Each row comes from the steps of one walk. Every step used is in the known rows, and no mark comes twice. Write the walk behind each row, first mark first.
Known rows
tekesus > sonuti > leku > matizi > vato: [-0.30  0.48 -1.09  2.35  5.50 -4.59 -2.38  2.98  1.13 -0.45  3.53  1.88
  1.43 -3.90 -1.10  0.59 -0.16  1.53 -2.66  1.71  4.31 -1.49]
leku > vato: [ 0.56  0.49 -0.32  3.29  4.60 -5.81 -0.53  2.01 -0.31  2.04  0.33 -1.08
  3.97 -1.39 -0.69  0.86  2.08 -0.47 -1.58 -0.60  4.32 -1.94]
leku > matizi > tekesus: [ 0.01  0.19 -1.52  3.06  5.98 -3.01 -1.05  2.96 -0.46  1.50  1.58 -2.61
  1.83 -1.34 -3.22  1.25  0.73 -0.02 -2.01 -0.41  2.59 -3.17]
matizi > tekesus > sonuti > leku > vato: [-0.82  0.49 -1.37  1.80  3.66 -4.40 -1.75  2.92  1.94 -0.05  0.91  1.92
  1.98 -2.17  0.17  1.46 -0.32  1.12 -2.56 -1.52  3.22 -2.92]
vato > sonuti > leku > matizi: [ 1.22 -0.21 -1.21  3.98  3.00 -2.08 -2.20  2.05 -1.32  0.66  2.39 -0.79
  2.18 -1.38 -2.61 -1.36  0.01  1.50 -1.07  0.77  4.23 -0.29]
sonuti > dukev > tekesus > leku: [-0.81  1.40 -1.69  2.49  0.89 -3.53  1.53  1.37 -0.87  5.13  2.37 -0.93
  2.71  1.95  0.60 -0.12  1.96 -0.28 -0.59 -0.12  0.70 -6.50]
vato > sonuti > leku: [ 0.60 -0.78 -1.84  3.82  1.66 -3.73 -2.56  2.79 -1.03  1.74  2.20 -0.52
  2.65 -0.08 -1.66 -1.90  0.00  1.05 -0.56  0.00  4.39 -1.55]
dukev > tekesus > sonuti > matizi: [ 0.24  1.99 -1.45  2.49  3.50 -4.31 -0.47  2.00 -1.98  3.57  0.32  1.08
  2.99 -1.17  1.73  1.39  1.03  1.88 -2.07  2.76  0.39 -6.13]
sonuti > dukev: [ 0.55  0.71 -1.43  3.18  2.76 -4.39 -0.68  2.11 -0.57  4.46  0.48 -1.29
  3.33  1.26 -0.26  0.30  1.89 -0.35 -0.53 -0.97  3.07 -3.98]
matizi > tekesus: [-0.73 -0.33 -1.99  2.98  4.77 -4.87 -1.12  3.43 -0.08  2.33  1.47 -2.07
  2.38 -0.15 -2.35  0.72  0.65 -0.60 -1.41 -1.31  2.73 -4.53]
matizi > tekesus > leku: [-1.31 -0.38 -1.86  2.14  3.06 -4.88  0.63  3.68  0.97  2.63  3.34 -0.96
  1.55 -0.09 -2.88 -0.10  0.66 -1.48 -0.77 -1.71  1.28 -5.61]
leku > matizi: [ 1.15  0.68 -0.43  3.54  5.93 -3.36 -0.86  2.46 -1.23  1.98  1.57 -1.99
  2.59 -1.84 -2.80  0.19  1.65  0.18 -0.98  0.48  3.47 -2.10]
dukev > tekesus > leku > matizi > vato > sonuti: [-0.71  0.41 -1.16  3.98  2.87 -4.60  0.24  2.19 -1.88  0.87  4.92 -1.76
  1.80 -0.84 -1.04  0.76  0.41  0.33 -3.16  2.77  1.90 -2.34]
matizi > vato: [-0.92 -0.50 -1.57  3.32  4.98 -7.25 -1.45  3.19  0.03  1.94  2.83 -1.29
  3.17 -1.39 -1.50  0.57  1.64 -0.74 -2.16  0.67  4.63 -2.80]
dukev > tekesus > leku > vato > sonuti: [-0.08  0.84 -0.46  3.90  1.15 -5.01  0.86  1.51 -1.67  1.88  2.32 -1.20
  3.25  0.36  0.72  0.48  1.12  0.09 -2.08  0.33  1.57 -2.81]
matizi > tekesus > sonuti > dukev: [ 0.03  1.39 -1.48  2.09  3.27 -4.68 -1.25  3.56  0.55  2.37  0.31 -0.08
  1.79  0.92  0.57  2.31 -0.26  0.32 -1.56 -1.88  0.99 -5.48]
leku > vato > sonuti > matizi > tekesus: [-0.24  0.29 -2.33  3.41  1.53 -4.40 -0.74  1.76 -0.90  1.39 -0.68 -0.46
  3.35 -0.54  0.14  2.47  0.82  0.01 -3.42  0.64  2.25 -2.26]
tekesus > sonuti > leku > matizi: [ 1.22  1.04 -0.42  2.53  5.03 -2.84 -2.02  2.82  0.28  0.60  2.21  1.56
  1.53 -3.16 -1.51 -0.42 -0.13  1.93 -0.95  0.75  3.22 -2.00]
tekesus > leku > matizi > vato > sonuti: [ 0.06 -0.09 -0.83  3.53  3.11 -5.57 -0.22  3.00 -0.25  0.35  4.91 -0.88
  1.74 -1.67 -2.47  0.18  0.50 -0.66 -2.27  1.49  2.91 -1.13]
matizi > vato > sonuti > leku: [-0.90 -1.29 -2.43  3.80  2.11 -5.65 -2.80  3.08 -0.11  0.58  3.60 -0.25
  2.59 -0.91 -1.18 -0.91  0.14  0.61 -2.29  1.15  5.28 -0.91]
vato > sonuti > dukev > tekesus > leku > matizi: [ 0.71  1.73 -0.99  3.61  0.50 -1.89  0.98  1.14 -2.32  3.21  2.64 -1.84
  2.08  1.77  0.14  0.44  0.81  0.69 -1.51  1.04  0.19 -3.44]
leku > matizi > tekesus > vato > sonuti > dukev: [ 0.12  1.92 -1.89  2.49  2.13 -2.13 -0.56  2.59 -0.80  0.42  2.62 -3.93
  1.01  2.10 -1.00  2.93  0.36  0.15 -3.40 -0.89  0.86 -1.77]
dukev > tekesus > vato > sonuti > leku: [-0.86  0.99 -2.19  2.84  1.16 -2.88 -1.22  2.21 -1.85  1.16  4.05 -2.47
  1.95  1.43 -0.01 -0.29  0.60  2.02 -2.69  1.19  2.25 -2.40]

Which walk is each row?
[ 0.68  1.74 -1.33  2.78  0.88 -4.47 -0.66  2.67 -1.09  2.24  2.07 -3.11
  2.42  2.89  0.37  1.34  1.16 -0.06 -1.97 -0.73  1.74 -2.14] : tekesus > vato > sonuti > dukev
[-0.20  1.59 -1.47  3.05  2.48 -1.13 -0.97  1.64 -2.24  0.09  4.30 -2.80
  1.40  0.21 -0.84  0.06  0.51  2.47 -3.10  1.98  2.14 -1.14] : dukev > tekesus > vato > sonuti > leku > matizi
[-0.47 -0.17 -1.15  3.09  1.38 -5.39  0.35  2.80  0.44  0.62  2.16 -0.94
  2.24  0.10 -1.15  1.13  0.22 -1.22 -2.22 -1.79  1.74 -2.43] : matizi > tekesus > leku > vato > sonuti
[-1.29  0.01 -2.58  2.60  3.59 -6.35 -0.68  2.13 -0.08  3.16  1.75  0.43
  3.50 -1.81 -0.53  0.98  2.20 -0.48 -2.70  2.70  3.83 -3.89] : sonuti > matizi > vato
[ 1.41  0.55 -1.41  4.19  1.10 -4.57 -1.44  2.38 -1.74  3.28  0.40 -1.99
  3.24  2.23  0.24  0.30  0.81  0.10 -0.74 -0.59  2.79 -2.40] : vato > sonuti > dukev
[-0.11  2.02 -1.22  2.62  2.28 -1.75  1.66  0.91 -1.31  4.25  2.66 -1.20
  2.11  0.78 -0.26  0.35  1.76  0.25 -1.12  0.78  0.59 -5.03] : sonuti > dukev > tekesus > leku > matizi
[-0.90  1.19 -0.47  2.71  2.75 -4.90  1.66  1.30 -0.61  2.86  2.26 -0.62
  3.40 -0.62  0.37  0.43  2.25 -0.32 -1.78  0.03  1.90 -4.38] : dukev > tekesus > leku > vato
[ 1.13  0.22 -1.95  3.85  1.71 -4.55 -1.17  2.28 -2.04  3.20  0.35 -0.45
  3.58 -0.22 -0.52 -0.03  1.17  0.39 -1.25  1.84  2.37 -2.85] : vato > sonuti > matizi
[-0.91  1.92 -0.95  2.44  0.75 -3.97  1.90  0.37 -0.43  4.25  1.36 -0.36
  3.50  1.25  1.96  1.11  2.64 -0.36 -1.77 -0.36  1.35 -4.83] : sonuti > dukev > tekesus > leku > vato
[-1.08 -0.44 -2.04  2.77  4.93 -3.65 -1.84  2.12  0.63  0.69  3.87  0.07
  2.15 -2.96 -2.42 -0.29  1.15  0.68 -2.50  1.77  5.62 -1.23] : sonuti > leku > matizi > vato
[-0.81  0.52 -2.34  4.22  1.14 -5.39 -1.36  1.75 -2.25  2.95  1.88 -2.39
  3.31  2.08  1.87  1.74  0.82  0.71 -3.39  1.64  2.80 -2.95] : matizi > vato > sonuti > dukev > tekesus
[ 0.60 -0.19 -0.89  4.53  4.67 -5.49 -2.00  2.95 -1.40  0.09  3.04 -2.25
  2.58 -1.70 -1.92  1.15  0.46  0.20 -3.00  1.88  4.18  0.07] : leku > matizi > vato > sonuti
[-0.71 -0.15 -2.95  2.54  0.21 -3.96  0.51  2.94 -0.25  2.68  2.28  0.27
  1.85  0.32 -1.57  0.23  0.23 -0.67 -1.65  0.54  0.09 -4.98] : vato > sonuti > matizi > tekesus > leku
[-0.48  0.92 -1.77  2.21  4.16 -7.26 -1.26  3.12  0.38  2.07  1.54  2.21
  2.84 -2.72  0.79  1.94  0.94  0.39 -2.87  2.77  2.59 -4.21] : tekesus > sonuti > matizi > vato
[-0.36  1.27 -1.47  3.13 -0.23 -4.06  1.52  0.58 -1.91  3.11  1.24  0.55
  3.67 -0.11  1.73  0.91  1.71  0.31 -2.57  2.46  0.76 -3.73] : dukev > tekesus > leku > vato > sonuti > matizi
[-0.99  1.77 -1.31  2.46  4.12 -4.43  0.16  2.45 -1.74  2.47  3.22 -3.67
  2.52  0.94 -0.19  1.22  2.15  0.62 -2.55  0.76  1.61 -4.57] : dukev > tekesus > vato
[-0.13  1.17 -1.79  4.41  2.40 -3.61 -1.01  1.18 -2.66  1.80  2.24 -2.75
  2.76  1.00  1.05  2.22  0.84  1.11 -3.83  2.63  2.67 -1.54] : leku > matizi > vato > sonuti > dukev > tekesus
[ 0.55  0.68 -1.16  2.98  0.07 -4.97  1.25  1.33 -0.46  2.53  1.13  1.34
  3.55 -0.90  0.26  0.40  1.65 -0.65 -1.79  1.13  1.79 -2.62] : tekesus > leku > vato > sonuti > matizi
[ 0.13  1.24 -1.44  2.93  4.04 -3.05 -0.91  3.49 -1.00 -0.80  3.46 -4.26
  0.84  0.37 -2.68  2.27  0.03  0.17 -3.43 -0.17  1.30 -1.22] : leku > matizi > tekesus > vato > sonuti
[ 1.27  1.73 -0.55  2.62  3.12 -5.33 -1.19  3.06 -0.02  3.14  0.31  0.40
  2.69  0.36  1.08  1.21  0.57  0.61 -0.61 -0.87  1.98 -4.40] : tekesus > sonuti > dukev
[-1.43  0.01 -2.83  2.06  1.38 -3.26 -1.78  3.57  0.36 -0.22  4.06 -2.28
  0.94  1.15 -1.83  0.34 -0.45  0.69 -2.76 -1.00  2.34 -2.26] : matizi > tekesus > vato > sonuti > leku
[-0.31  1.46 -0.56  2.55  3.46 -4.11 -1.27  1.51 -0.36  1.22  1.00  1.64
  2.98 -1.93  2.06  0.83  0.59  2.39 -2.49  0.64  2.98 -3.25] : dukev > tekesus > sonuti > leku > vato
[ 0.08 -0.53 -2.39  3.59  3.09 -1.43 -2.28  2.63 -0.72 -0.06  2.52 -1.37
  1.34 -0.90 -3.08 -0.26 -0.88  1.30 -2.10 -0.12  3.34 -1.18] : vato > sonuti > leku > matizi > tekesus
[-1.63  1.27 -3.06  1.09  3.07 -3.92  0.26  2.89  0.35  2.27  2.29 -1.48
  1.85  0.11 -1.20  2.15  1.91 -0.44 -3.08  0.37  0.72 -5.30] : sonuti > matizi > tekesus > vato
[-0.32 -0.02 -1.16  2.77  3.19 -4.05 -1.34  1.58  0.58  1.74  1.07  0.60
  3.58 -1.90 -0.71 -0.73  1.76  0.46 -1.33 -0.55  5.27 -1.68] : sonuti > leku > vato
[ 0.67  0.69 -0.34  2.70  4.42 -3.61  0.79  2.58 -0.01  2.31  3.39 -0.74
  1.88 -1.74 -3.13 -0.74  1.61 -0.76 -0.24  0.25  2.24 -3.43] : tekesus > leku > matizi
[ 1.34  0.27 -0.22  4.44  2.89 -5.82 -1.41  2.15 -1.48  1.28  0.41 -1.63
  3.93 -0.47 -0.34  0.91  1.14  0.05 -1.88 -0.30  4.03 -0.41] : leku > vato > sonuti
[-0.11  1.25 -0.60  2.97  4.23 -2.55  1.26  1.71 -1.44  3.00  3.65 -1.54
  2.01 -0.94 -1.97 -0.24  1.63  0.31 -1.10  1.28  1.07 -4.46] : dukev > tekesus > leku > matizi
[-0.76  0.67 -1.27  2.68  2.77 -4.46  1.18  2.30 -1.13  3.99  3.29 -1.10
  2.60  0.23 -1.02 -0.70  1.51 -0.13 -0.65  0.34  1.21 -5.92] : dukev > tekesus > leku
[ 0.48  1.59 -0.97  4.35  0.64 -4.01 -0.46  0.64 -2.63  2.96 -0.57 -2.20
  4.22  2.22  2.82  2.04  1.43  0.97 -2.79  0.26  2.43 -2.10] : leku > vato > sonuti > dukev > tekesus
[ 0.49  0.94 -0.32  2.38  3.66 -5.06 -1.74  2.32  1.13  0.48  0.94  2.32
  2.81 -2.72  0.68  0.38  0.46  1.34 -1.52 -0.50  3.99 -2.02] : tekesus > sonuti > leku > vato
[-1.42  0.86 -2.04  1.55  4.42 -4.76 -0.45  3.79  0.53  1.11  3.29 -3.32
  1.48  0.71 -2.05  1.81  1.23 -0.61 -2.52 -1.35  1.80 -4.27] : matizi > tekesus > vato
